What can hang from each mark:
Q_200: Q_731
Q_899: Q_200 Q_494 Q_631
Q_400: Q_374 Q_832 Q_865
Q_374: Q_631
Q_832: Q_652
Q_865: Q_374 Q_494
Q_631: Q_494 Q_865
Q_731: Q_200 Q_899

Known rows, with every way that one mark hangs from another:
Q_400{Q_374 Q_832}: [ 20.0  -1.7 -30.0 -17.8 -15.4  22.8  -0.8  12.3   7.2  26.7  -0.4   2.2
  20.1  -1.6   0.5   6.8   0.8  -1.4  -4.3  12.9  17.9  19.5  -7.8]
Q_832{Q_652}: [  0.9  16.8  -7.8  13.7   9.7  -2.8  11.5  -6.5  -3.2  -3.8  -1.3   3.7
   8.5   0.6  -3.8  21.4  16.6   4.8  -1.2 -19.7  -2.9 -10.1   4.4]
Q_200{Q_731{Q_899}}: [ -4.6  17.6   2.9  12.0  11.6 -24.5  -0.6   6.8  17.7  12.7  17.7  14.3
 -17.0  18.7   0.7   8.7   7.1  -7.1   4.5  -7.5 -24.9  -4.4  -2.5]
Q_400{Q_865{Q_374{Q_631} Q_494}}: [ 13.4   8.4  -8.9  -6.1 -10.7  25.3 -13.1   1.6  -0.7  32.9 -41.3  11.3
   7.5 -20.5  -2.0   8.7   7.5  18.6  -3.4  -0.4  -3.8  -2.1 -46.9]
Q_899{Q_200 Q_631{Q_494 Q_865}}: [ 13.3  21.3 -56.8  19.8 -15.8  21.1 -31.1  17.2 -13.2 -27.4  -6.6 -35.9
   6.6 -78.2  -2.7 -13.7 -38.9   9.8  19.5  43.6 -42.5 -15.3   1.4]
Q_400{Q_832{Q_652}}: [  8.5  18.6 -23.6   4.2   0.5  18.0  12.1  -3.8   0.7  12.7  -5.7  -9.5
  22.7   7.8  -9.9  24.5   8.6   0.5 -15.8 -15.1   9.1  -4.9   6.5]
Q_731{Q_200 Q_899{Q_494 Q_631}}: [ -0.1  42.3 -19.4  25.6   7.9   3.2   1.9  17.5  31.3 -12.8  13.4  11.1
  -6.0 -21.5  -4.9   0.5 -19.8  10.7  10.7  37.8 -61.1 -24.4 -43.1]
Q_731{Q_899{Q_200 Q_494 Q_631{Q_865}}}: [ -8.8  31.6 -43.0  32.5   6.1  12.9 -24.1  20.4   3.7 -24.9  13.0 -15.7
  -7.6 -58.8 -11.2 -21.0 -50.2   3.2   8.2  43.8 -56.6 -33.7 -14.5]
Q_200{Q_731{Q_899{Q_631{Q_865}}}}: [  9.5  29.1 -23.3  -4.5  -5.0 -15.5 -10.9  13.2  10.1   3.3   2.1  -5.9
  -6.8 -12.7  -3.8  -7.3 -20.2  -4.4   8.7  22.7 -34.1 -23.3 -10.7]
Q_631{Q_865}: [ 21.2  -2.0 -14.0 -11.8 -11.9  -1.9  -6.7   3.0 -13.1  -8.0 -13.5 -10.1
  -3.5 -16.0  -6.8 -12.5  -8.4   8.5  -1.0   7.1 -10.9  -2.9  11.1]
Q_200{Q_731{Q_899{Q_631}}}: [-10.6  31.7  -9.6   9.7   5.9 -11.3  -3.2  10.9  23.6   9.2  15.2   7.1
  -4.8   5.0   2.5  -0.3 -12.7 -10.3   9.8  15.5 -25.2 -18.4 -24.1]
Q_731{Q_200 Q_899{Q_494}}: [  7.8  21.9  -2.3  26.2   8.7  -9.8   6.6  14.4  24.2 -13.8  17.0  22.6
 -20.1  -7.1  -2.8   7.8   0.7  13.6   3.9  16.3 -56.7 -11.6 -23.8]
Q_899{Q_494 Q_631}: [-18.5  33.2 -27.5  11.2   4.7  25.5  -5.9   4.8  11.8  -9.3   6.5  -8.6
  12.5 -22.8 -11.5  -4.9 -37.3  -3.0   6.7  22.9  -7.1 -27.9 -12.6]
Q_374{Q_631{Q_494}}: [  6.4   4.1 -13.9  10.6   4.8  20.7 -20.8   0.7   1.3 -19.6   2.7 -10.3
   1.9 -31.3  16.9  -4.8  15.5  26.8  23.7  26.6 -21.0  -1.1 -19.9]
Q_899{Q_200 Q_494}: [-27.6  17.4 -28.0  43.3   8.0   9.7 -11.7  12.5   0.8 -19.0  24.0  -6.5
  -5.9 -28.0 -11.4   3.6 -37.5  -1.7   5.7   4.2 -22.2 -13.1   9.0]
Q_200{Q_731{Q_899{Q_494 Q_631{Q_865{Q_374}}}}}: [  5.6  52.4 -36.7  -1.5   3.4   0.3 -13.3  10.7   9.0  14.1  -4.9   6.0
  -8.9 -19.6 -22.6   3.9 -39.4   1.8   1.5  32.0 -43.0 -26.6 -22.5]
Q_631{Q_494 Q_865{Q_374}}: [ 43.1   7.8 -28.8 -23.0 -12.2  12.3 -13.4   0.4 -17.1  -0.3 -30.1  -9.0
  -3.0 -40.7  -8.3   5.5  -4.0  25.3  -1.1  30.4 -28.3   5.3   2.9]
Q_731{Q_899}: [  3.0   1.5   6.3   2.8  10.9  -9.3  -0.5   7.5  13.5  -2.5   8.0  11.5
 -12.3   2.6   6.5  -5.9  10.5   1.6  -2.6  11.2 -24.9  -2.3 -18.4]
Q_200{Q_731{Q_899{Q_494 Q_631{Q_865}}}}: [ -2.5  46.0 -35.5  10.1   4.8  -0.5 -11.8  13.9  14.8  -6.2  11.8  -5.1
  -6.9 -20.8 -15.0  -6.8 -35.9  -6.4   9.8  24.8 -38.5 -35.7  -6.4]
Q_899{Q_494}: [-13.6  15.1 -12.2   9.9   9.4  16.9  -2.4   1.6   3.3  -9.6   7.9   3.6
   0.7  -8.5 -10.2   5.1 -15.7   1.7   1.2   4.7  -7.8 -14.5   6.2]
Q_865{Q_374{Q_631} Q_494}: [ 14.9  13.0   2.8  -0.5  -5.6  18.0 -16.5   4.7  -0.6  12.5 -29.6  12.3
 -12.9 -19.6   4.1  12.9   4.3  24.5   2.7  15.5  -7.8   2.1 -41.3]
Q_899{Q_200}: [-14.5   5.8 -11.9  31.1  -1.7  -4.3  -9.3   9.1  -6.5  -9.4  11.3  -8.8
  -5.4 -21.0  -1.2  -3.1 -18.3  -3.4   4.7   0.5 -13.2   0.9   4.2]
Q_200{Q_731{Q_899{Q_494}}}: [-17.5  30.0  -9.6  21.2  15.9 -11.0  -1.6   8.6  24.7  -0.2  26.5  17.0
 -16.2  12.2  -7.7  13.7  -9.1  -7.8   6.3  -1.4 -28.1 -19.6   0.0]
Q_200{Q_731}: [ -9.5  13.7  -3.9   8.8  -2.1 -14.8   0.5  -2.1   5.9  11.9   9.4   5.2
  -7.9  17.2  -4.2  13.6  -2.6  -9.7   5.3 -19.3  -0.8  -2.5  12.5]

Rows:
[ 25.3   2.5 -27.6  -0.7  -4.6  21.2 -25.7   3.7 -11.0 -24.8 -11.2 -24.1
  -2.0 -46.9  10.4 -14.4   9.7  31.1  23.4  35.8 -27.4  -6.5  -5.3] : Q_374{Q_631{Q_494 Q_865}}
[ 20.6  30.4 -31.4  10.4 -25.9  18.8 -24.0  18.4 -14.3   5.9 -39.0  -9.1
  -7.9 -65.3 -12.0   1.1 -55.5   9.5   0.3  32.6 -27.9 -12.2 -23.5] : Q_899{Q_200 Q_631{Q_865{Q_374 Q_494}}}
[ 12.0  25.8  -2.2  15.5  -2.7 -11.1   5.2  18.5  24.8  -1.5   4.8  13.2
  -7.8 -13.9   6.5  -5.2  -5.5  11.2   8.4  31.8 -53.2 -10.2 -48.0] : Q_731{Q_200 Q_899{Q_631}}
[  3.5  37.5 -58.3  28.6 -16.9   4.0 -26.7  13.3  -6.7 -13.5   2.2 -32.6
   0.4 -60.8  -6.7   1.2 -45.1   0.6  26.2  26.2 -39.3 -18.1  13.5] : Q_899{Q_200{Q_731} Q_631{Q_494 Q_865}}
[ 16.9  15.9 -36.2   4.0  -2.3  28.9   1.2   6.2   6.4  17.0   6.2   2.4
  26.7  -8.1   9.4  17.0  28.9  18.3   6.7   9.8  10.5   2.2 -30.1] : Q_400{Q_374{Q_631} Q_832{Q_652}}
[ 22.6  30.6 -48.8   5.7  -5.2  11.3 -31.9  19.7  -4.6  -8.6 -12.5 -14.3
  -8.3 -74.3  -4.6 -11.8 -33.5  18.8   7.5  63.2 -69.4 -10.1 -27.4] : Q_731{Q_899{Q_200 Q_631{Q_494 Q_865{Q_374}}}}
[ 14.6  13.5 -18.2  -1.0   4.2  22.3 -19.6  -5.3  -5.1  -0.2 -12.8  -1.6
   1.2 -30.1   8.6   4.0  16.6  34.5  13.9  34.2 -22.8   5.1 -35.8] : Q_865{Q_374{Q_631{Q_494}}}
[ 48.2  18.2 -67.2  -6.4 -15.0  40.0 -15.2   9.7  -5.4  -2.0 -13.8 -15.2
  29.0 -48.0   9.2  14.4  22.0  34.5  14.7  35.0 -15.2   2.4 -11.3] : Q_400{Q_374{Q_631{Q_494 Q_865}} Q_832{Q_652}}
[ 44.6  27.0 -11.0   7.1 -24.0  -3.5  -4.1  30.8  16.8  -4.7 -27.9  12.4
 -18.9 -43.4   4.0  -4.5 -19.8  18.9   8.3  34.4 -62.0 -16.7 -37.5] : Q_731{Q_200 Q_899{Q_631{Q_865{Q_494}}}}
[ 41.8   9.0  -4.5 -18.8 -22.2   9.7 -11.3   8.2 -13.9  15.1 -47.6   8.1
 -13.8 -27.9 -12.7  10.4 -17.7  17.2  -9.1   9.7 -12.7   1.5  -5.9] : Q_631{Q_865{Q_374 Q_494}}
[ 53.9  34.1  -9.2  -4.1 -25.2  -4.5  -8.1  25.0  10.9  11.5 -42.8  20.2
 -22.5 -44.4  -5.3   5.9 -25.0  27.2  -0.4  44.1 -66.9  -9.9 -53.6] : Q_731{Q_200 Q_899{Q_631{Q_865{Q_374 Q_494}}}}
[  5.8  36.6 -37.4  31.6 -25.1   0.2 -20.7  21.2  -2.7  -1.8 -13.7 -18.3
 -10.9 -48.6  -9.4   9.0 -57.6  -8.5  15.8   9.6 -20.8 -26.4   6.6] : Q_899{Q_200{Q_731} Q_631{Q_865{Q_494}}}
[ 24.4  35.0 -37.7  -0.7  -4.2  -1.0 -16.8  14.3  14.9  -9.2  -2.2 -12.8
   0.0 -39.1   0.2  -2.3 -15.8   7.9  18.9  37.0 -50.5 -22.6  -5.7] : Q_200{Q_731{Q_899{Q_631{Q_494 Q_865}}}}
[ 46.6  26.7 -32.5   3.7 -11.9  -2.9  -9.7  20.4  14.0 -20.8 -11.4  -9.0
  -9.0 -56.8   8.0 -11.3  -9.3  29.4  19.0  56.7 -79.3 -13.7 -29.0] : Q_731{Q_200 Q_899{Q_631{Q_494 Q_865}}}
[ 12.7  44.2 -37.3  20.4 -25.3   3.9 -23.5  15.3  -8.8  18.4 -30.2  -6.7
 -12.0 -49.4 -17.6  17.2 -60.2  -0.6   8.4  13.5 -24.3 -13.9  -8.3] : Q_899{Q_200{Q_731} Q_631{Q_865{Q_374 Q_494}}}
[ 27.1  14.7 -67.1  -4.1  -7.9  48.3  -5.3   9.9   7.1  24.1  -7.9  -8.6
  51.0 -32.7   8.4  21.1  35.9  23.7   8.0   8.2   0.5  -0.4 -31.1] : Q_400{Q_374{Q_631{Q_494}} Q_832{Q_652} Q_865}
[-11.8  39.8 -47.8  36.9  -3.0   4.1 -19.8  15.5   8.2 -12.2  18.8 -23.2
   1.9 -44.2  -0.1  12.2 -36.3  -6.3  25.7  19.9 -29.5 -15.1   0.3] : Q_899{Q_200{Q_731} Q_631{Q_494}}
[-28.5  36.1 -31.7  38.5  -4.2  -9.1 -13.3  11.5   6.6   3.4  20.1 -15.3
  -2.1 -19.6  -7.1   4.7 -41.7 -17.8  16.7   5.1 -13.1 -15.6  -4.5] : Q_899{Q_200{Q_731} Q_631}
[-34.7  34.2 -32.6  48.5   9.5  -4.1  -8.3   7.6   3.9  -7.1  34.8  -4.6
 -12.0 -11.3 -16.4  18.4 -40.3 -11.8  12.4 -11.1 -19.5 -17.9  22.3] : Q_899{Q_200{Q_731} Q_494}
[ 35.0  13.8 -41.7 -10.2 -23.1  40.0  12.4  17.4   9.8  44.9 -29.6  12.6
  40.4 -15.0  -5.0  41.5  12.5  -2.2 -14.6 -23.3  16.0  -0.7 -11.6] : Q_400{Q_374 Q_832{Q_652} Q_865{Q_494}}
[  5.8   8.8 -36.4 -23.8  -8.6  37.8 -16.8  -7.1  -2.4  49.4 -24.0 -14.2
  28.8  -0.5 -12.1  -4.4   7.3  13.4 -16.2   5.5   9.5   6.6 -39.8] : Q_400{Q_832 Q_865{Q_374{Q_631}}}
[ 29.7  24.4 -33.2 -16.6 -17.7  37.1  11.3  -1.6   1.2  49.3 -52.5   4.1
  31.1  -5.0 -22.5  43.9   5.1   7.0 -33.8 -31.5  10.0  -3.5 -16.8] : Q_400{Q_832{Q_652} Q_865{Q_374 Q_494}}
[-10.6  30.5 -53.5  30.7  -8.6  21.3 -21.9  14.6  -8.0 -23.1   5.4 -26.7
   2.2 -60.0 -17.4 -14.2 -60.3  -1.3  11.5  35.4 -31.0 -30.2   1.9] : Q_899{Q_200 Q_494 Q_631{Q_865}}
[ 21.5  31.8 -26.1  12.4 -13.2   8.7 -25.3  26.0  -1.5   5.8 -32.0   2.0
 -17.6 -63.9  -8.5  -4.5 -43.7  11.9  -1.7  46.2 -53.4 -15.4 -38.4] : Q_731{Q_899{Q_200 Q_631{Q_865{Q_374 Q_494}}}}
